Each row comes from the steps of one path. Every step used is in the known rows, and no mark comes twice. Write the path behind each row, first mark first.
Known rows:
U H E Q: +3.73 +1.06 +0.77 -3.07 +2.57 +2.10 -0.17 +1.19 -4.23 +0.80 +2.26 -1.26
 +1.87 +1.82 +1.78 +1.55 +3.72 -0.04 +2.30 -0.87 -0.72 +2.21
Q E H: -1.11 -1.75 +1.52 -0.80 +1.08 +0.70 +0.23 -1.47 -1.84 +1.05 +3.43 -3.64
 +2.93 -3.77 -0.48 +1.68 +0.55 +1.67 +2.72 -2.67 -3.08 +1.29
H E: +3.10 +2.22 +0.73 -0.32 +2.08 +0.11 -0.57 +3.16 -0.31 -1.10 +2.26 -1.44
 +0.65 +1.68 +1.64 +0.12 +0.01 +0.34 +0.58 +0.64 +1.07 -0.12
U F: +1.14 -1.51 +0.45 -0.37 -0.72 +2.30 -0.42 -1.51 -1.23 -0.21 -0.14 +0.63
 +1.12 -1.79 -0.43 +0.97 +1.53 -1.05 -0.16 -0.41 -0.34 -2.42
V H: -0.65 +3.30 -1.34 +1.22 +0.11 +0.14 +0.45 -0.04 +0.04 +1.27 +0.44 -1.05
 +0.88 +0.81 -1.15 -0.37 +0.91 +1.01 -0.07 +0.12 -3.19 +0.37
G H E F U Q: +6.51 +1.38 -0.46 -0.52 +4.36 +5.02 +2.49 +3.88 -4.93 -1.53 +3.64 +1.43
 +2.05 -1.91 +1.93 +2.42 +6.73 -1.84 +4.55 -1.39 +0.49 -0.04
G H V: +5.12 +2.62 +0.15 -0.95 +1.55 +1.55 -0.88 -0.82 -4.73 -0.38 -1.42 -1.28
 -0.17 -0.18 +2.04 +2.46 +0.91 +0.53 +2.70 -0.15 -0.62 +0.88
E F: +0.47 -0.26 -0.72 -0.22 +0.85 +0.41 +1.72 -0.05 -2.05 -0.65 +2.08 +1.06
 -1.24 -1.04 -0.66 +0.83 +2.56 +1.07 +2.14 -1.06 +2.25 -0.62
G Q E F U: +2.89 -1.53 +0.38 +0.81 +2.42 +1.79 +0.86 +0.86 -1.51 -1.58 +3.78 +1.64
 +1.25 -6.75 -0.47 +2.39 +5.41 -0.12 +4.87 -2.93 +0.32 +2.49
Q E F G: -0.12 -2.27 -0.27 +1.38 +1.00 +2.04 +1.62 +0.38 -1.75 -0.14 +5.13 -0.73
 +1.22 -4.92 -1.48 +1.74 +4.19 +1.05 +3.02 -2.91 +0.89 -0.52
Q E F: +1.00 -1.75 +1.51 -0.01 +1.05 +0.49 +0.14 -1.57 -1.57 +0.09 +4.17 +0.07
 -0.88 -4.32 -0.83 +1.72 +2.69 +2.01 +3.37 -2.68 +1.32 -0.91
U F E H V: +3.54 -0.12 -1.07 -0.13 +1.38 +4.69 +0.92 +0.03 -5.32 +1.44 +2.66 -2.19
 +4.43 -0.93 -2.99 +3.82 +3.89 -0.76 +1.03 -1.28 -1.80 -0.07
U F G Q: +3.05 -2.77 -1.08 +0.73 +0.33 +3.96 +0.35 +0.37 -1.68 -0.42 -0.90 -0.72
 +3.16 -4.26 -0.72 +1.34 +4.36 -2.02 +1.37 -0.58 -1.17 +0.92
G H: +2.60 +0.65 -0.33 -0.56 +0.47 +1.12 +0.03 +0.40 -3.06 -0.13 -1.31 -1.05
 -0.29 -2.21 +0.40 +0.53 +0.96 -0.28 +1.92 -0.04 -1.85 +0.72
H E F G Q: +5.46 +0.68 -1.39 +0.49 +3.78 +2.10 +2.03 +5.14 -2.77 -2.07 +3.70 -1.89
 +1.49 -1.94 +0.60 +1.17 +5.29 +0.41 +4.17 -0.76 +2.38 +2.69
H E Q: +4.01 +2.51 +0.44 -2.76 +2.76 +0.31 +0.35 +2.70 -1.75 -0.51 +2.78 -1.33
 +1.32 +1.02 +1.71 +0.51 +2.32 +1.09 +2.38 -0.33 +2.46 +3.77
F G: -0.97 -0.46 -1.86 +1.44 -0.09 +1.56 +1.44 +1.93 -0.16 -0.27 +0.95 -0.67
 +2.09 -0.49 -0.56 -0.07 +1.48 -0.83 -0.35 -0.10 -0.32 +0.42
U H: -0.26 -1.46 +0.22 -0.31 -0.27 +1.83 -0.53 -1.51 -2.53 +1.25 -0.39 +0.10
 +0.71 +0.82 +0.08 +0.91 +1.41 -1.17 -0.05 -0.51 -3.19 -1.65
F E H V: +2.57 +1.40 -1.53 +0.21 +2.10 +2.42 +1.34 +1.60 -3.96 +1.57 +2.87 -2.90
 +3.42 +0.86 -2.47 +2.75 +2.28 +0.27 +1.16 -0.94 -1.60 +2.41
Q E F U: -0.03 -0.76 +0.03 +1.07 +1.47 +1.59 +1.61 +1.03 -1.26 -1.46 +5.45 +2.41
 +1.32 -4.81 -0.76 +2.10 +4.31 +0.03 +3.18 -2.93 +0.86 -0.53

Which path is each row?
+2.35 -4.11 +2.73 -0.36 +1.75 +2.72 +0.15 -4.01 -1.38 +2.03 +3.17 +0.56
 -0.01 -4.22 -0.49 +2.60 +4.11 +0.92 +3.40 -3.39 +0.68 -1.33 | U Q E F
+2.54 +2.90 -1.35 +0.50 +3.27 +1.64 +2.54 +5.78 -2.04 -3.35 +5.74 +1.94
 +1.69 -0.10 +1.06 +1.03 +4.22 -0.57 +2.58 -0.66 +2.92 -0.37 | H E F U
+4.66 +3.88 -2.76 +1.80 +3.91 +2.28 +2.53 +4.99 -2.80 -0.68 +4.12 -2.89
 +2.36 -1.23 -0.41 +0.75 +6.15 +1.50 +4.19 -0.60 -0.78 +3.08 | V H E F G Q
+5.18 -0.90 +1.09 +0.17 +3.32 +3.92 -0.55 -1.81 -5.60 -0.62 +3.20 +1.65
 +2.29 -4.05 +1.20 +5.18 +6.77 -0.34 +5.67 -3.52 -1.52 +0.99 | G Q E F U H V
+1.78 +6.16 -2.70 +1.81 +3.55 +1.76 +3.03 +5.85 -2.07 -2.02 +6.18 +0.84
 +2.53 +0.72 +0.02 +0.60 +5.12 +0.50 +2.49 -0.56 -0.30 -0.06 | V H E F U
+0.95 +1.68 -0.32 -1.42 +1.81 +1.01 +0.89 -1.16 -3.97 -0.07 +1.42 -2.76
 +2.85 +1.31 +1.42 +2.56 +0.58 +1.50 +2.42 -1.12 -0.74 +1.74 | E H V
+5.51 +2.75 -1.61 -1.92 +3.07 +3.08 +1.79 +5.20 -5.05 -0.82 +2.48 -3.12
 +2.96 -1.69 +1.45 +1.17 +4.83 -0.07 +4.05 -0.53 +0.18 +4.90 | F G H E Q
+1.93 -4.54 +0.48 +0.06 +1.25 +4.70 +0.61 -1.20 -3.54 +0.57 +2.56 -4.40
 +6.15 -8.10 -1.19 +3.00 +4.93 -0.42 +4.08 -3.26 -4.34 +2.18 | U F G Q E H
+4.43 -2.60 +0.87 -0.42 +2.39 +5.13 -0.41 -2.47 -5.14 +0.35 +2.61 -4.55
 +6.36 -6.19 +0.47 +4.89 +4.87 +0.36 +4.73 -3.29 -3.02 +2.35 | U F G Q E H V
+5.15 -0.77 -1.03 +0.21 +3.47 +3.86 +1.54 +3.51 -5.27 -0.69 +3.38 -1.70
 +2.13 -1.29 +0.70 +2.08 +6.73 -0.79 +4.27 -1.26 -0.82 +1.09 | U H E F G Q
+5.73 +0.91 -0.88 +0.22 +1.64 +5.15 +0.41 +4.03 -4.78 -1.54 +1.99 -2.57
 +3.50 -2.90 +1.03 +1.56 +4.08 -1.99 +2.20 -0.04 -1.40 -1.53 | U F G H E
+3.30 -1.08 +0.46 -0.09 +3.11 +2.78 +0.04 -0.95 -3.91 +0.48 +2.54 -5.24
 +5.30 -4.31 +0.82 +3.85 +3.26 +1.57 +4.96 -2.91 -2.62 +4.87 | F G Q E H V
+2.70 -2.95 +0.63 +0.41 +2.24 +3.59 +0.46 -0.66 -3.96 -0.20 +3.24 +1.76
 +2.10 -6.04 -0.38 +3.29 +6.85 -1.19 +4.90 -3.57 -2.79 +0.89 | G Q E F U H
+2.08 -0.03 -2.70 +0.60 +1.19 +3.03 +3.20 +2.37 -5.34 -1.02 +1.87 -0.79
 +0.56 -3.93 -0.92 +1.30 +5.14 -0.17 +3.93 -1.36 -0.13 +0.55 | E F G H
+2.17 -0.27 +0.70 +0.39 +2.34 +3.86 +0.04 -1.69 -5.26 -0.65 +4.94 +2.32
 +2.25 -2.20 +0.86 +4.83 +5.65 -0.27 +3.87 -3.50 -0.97 -2.01 | Q E F U H V
+2.36 -1.52 -2.06 +0.92 +1.71 +2.00 +2.59 +1.86 -2.58 -0.94 +1.38 -0.36
 +0.85 -3.59 -1.09 +1.11 +5.23 +0.11 +3.71 -1.28 +1.34 +2.83 | E F G Q
+2.56 -0.06 -1.55 -0.78 +0.89 +1.51 +1.32 +2.30 -1.58 +2.33 +1.90 +0.10
 +1.17 -1.09 -3.90 +0.71 +3.97 -0.49 +0.65 -0.75 +0.52 +4.54 | F E Q
+2.49 -1.60 -0.45 +0.82 +1.43 +3.08 +1.51 +0.78 -4.82 -0.25 +3.76 -1.87
 +0.86 -7.02 -1.10 +2.38 +5.05 +0.77 +5.10 -3.00 -1.00 +0.12 | Q E F G H
+1.37 +0.14 +1.92 -1.11 +2.15 +1.18 -0.76 -2.79 -3.48 +0.64 +3.42 -3.78
 +3.18 -1.93 +1.19 +3.60 +0.61 +2.49 +3.55 -2.75 -1.80 +1.48 | Q E H V
+3.23 +3.86 -1.59 +1.43 +4.04 +3.92 +2.92 +3.38 -1.76 -0.06 +5.35 +1.37
 +3.38 +1.01 +0.44 +1.46 +6.63 -0.54 +2.44 -1.26 -0.88 -0.47 | V H E F U Q
